In the rows, zero is written as 128.
Known rows, with every step that occurs:
B/J/S: [132 103 186 150 101 132 171  96 102 101 118 132 149 130  80 114]
S/D/B: [ 82 108 110  88 189 107 149 171 120 153 128 114  90 112 149 177]
J/Q: [177 127 143 141 162 156 168 131 113 139 114 110 102 161 130 164]
Q/J/L/D/S: [135 128  65 146  75  81  98 159 139  97 123 152 123 186 104 114]
J/S/D/B: [ 63  95 120  98 153 119 156 142  90 122 105 162 147 132  82 181]
D/B: [112 105 118 125 166  98 178 154 147 101 143  93 119 125 140 157]
J/S: [124 106 147 150 127 147 188 106 116 124 147 158 173 139  93 129]
L/D: [128  96  85 132 165 123 117 165 150 180 177 113 103 168 180 135]
L/D/S/J/B: [146 161  62  96 135 160  26 109 131 184 123 162 110 159 162 125]
Q/J/B/D: [192 125 149 185 102  45 104 165 111  90  97  91 109 135 129 144]
J/L/D/S: [141 101  73 129  95 119 121 140 164 135 121 151 151 162 131 125]
B/J/L/D/S: [149 103 116 133  67 107 101 129 150 114  94 122 128 152 121 111]
S/J/L: [115 166 183 131 145 168 126 124 153 124 153 116 142 105 156 106]
S/D/B/J: [ 91 108 151  90 165  95 130 163 107 130  99  86  66 103 139 160]
B/D/S: [169 118 101 156  79 114 145 115 152 109 133  95 175  80 131 101]
Q/J/L: [139 134 164 168 115  81 169 163 136  81 133 123 112 148 110 122]
J/L: [143 112 172 152 133 120 191 143 158 120 134 123 143 126 136 132]

Rows:
[125 176 139 117 104 176 124  92 156 115 132 144 158  93 126  87]  D/S/J/L
[204 114 112 152  82  94 125 112 137 117  77 121 161  99 126 137]  J/B/D/S
[110 161  50  99 136 180  46 111 146 176 179 135 118 142 171  89]  L/D/S/J
[119 105 161 126 139  88 158 147 134  81 113  63  94 115 130 142]  D/B/J
[149 168 159 117 176 164  94 114 125 167 133 133 102 120 170 132]  S/J/B
[ 93 108 136 115 151 149 159 119  90 173 132 181 143 128  97 147]  J/S/D
[140 169 112 135  93 161  80  96 147 116 154  87 166  64 151  75]  B/D/S/J
[101  92 169 135 106 101 167 119 107  48  89 111 153 134  66 151]  D/B/J/S
[ 86 132 128 129 130 112 138 139  68 136 135 183 111 153  74 134]  Q/J/S/D
[160 178 112 103 134 169  92  80 126 157 119 164 122 107 137 111]  D/S/J/B
[122 184 104 107 131 187 112  84 143 152 171 135 130  90 147  75]  D/S/J
[102 106 175 116 127 142 141 110  75 154 104 153 118 114  92 133]  B/J/S/D
[101 145 133 126 148 158  60 151 155 149 161 118 129 155 180 120]  S/J/L/D
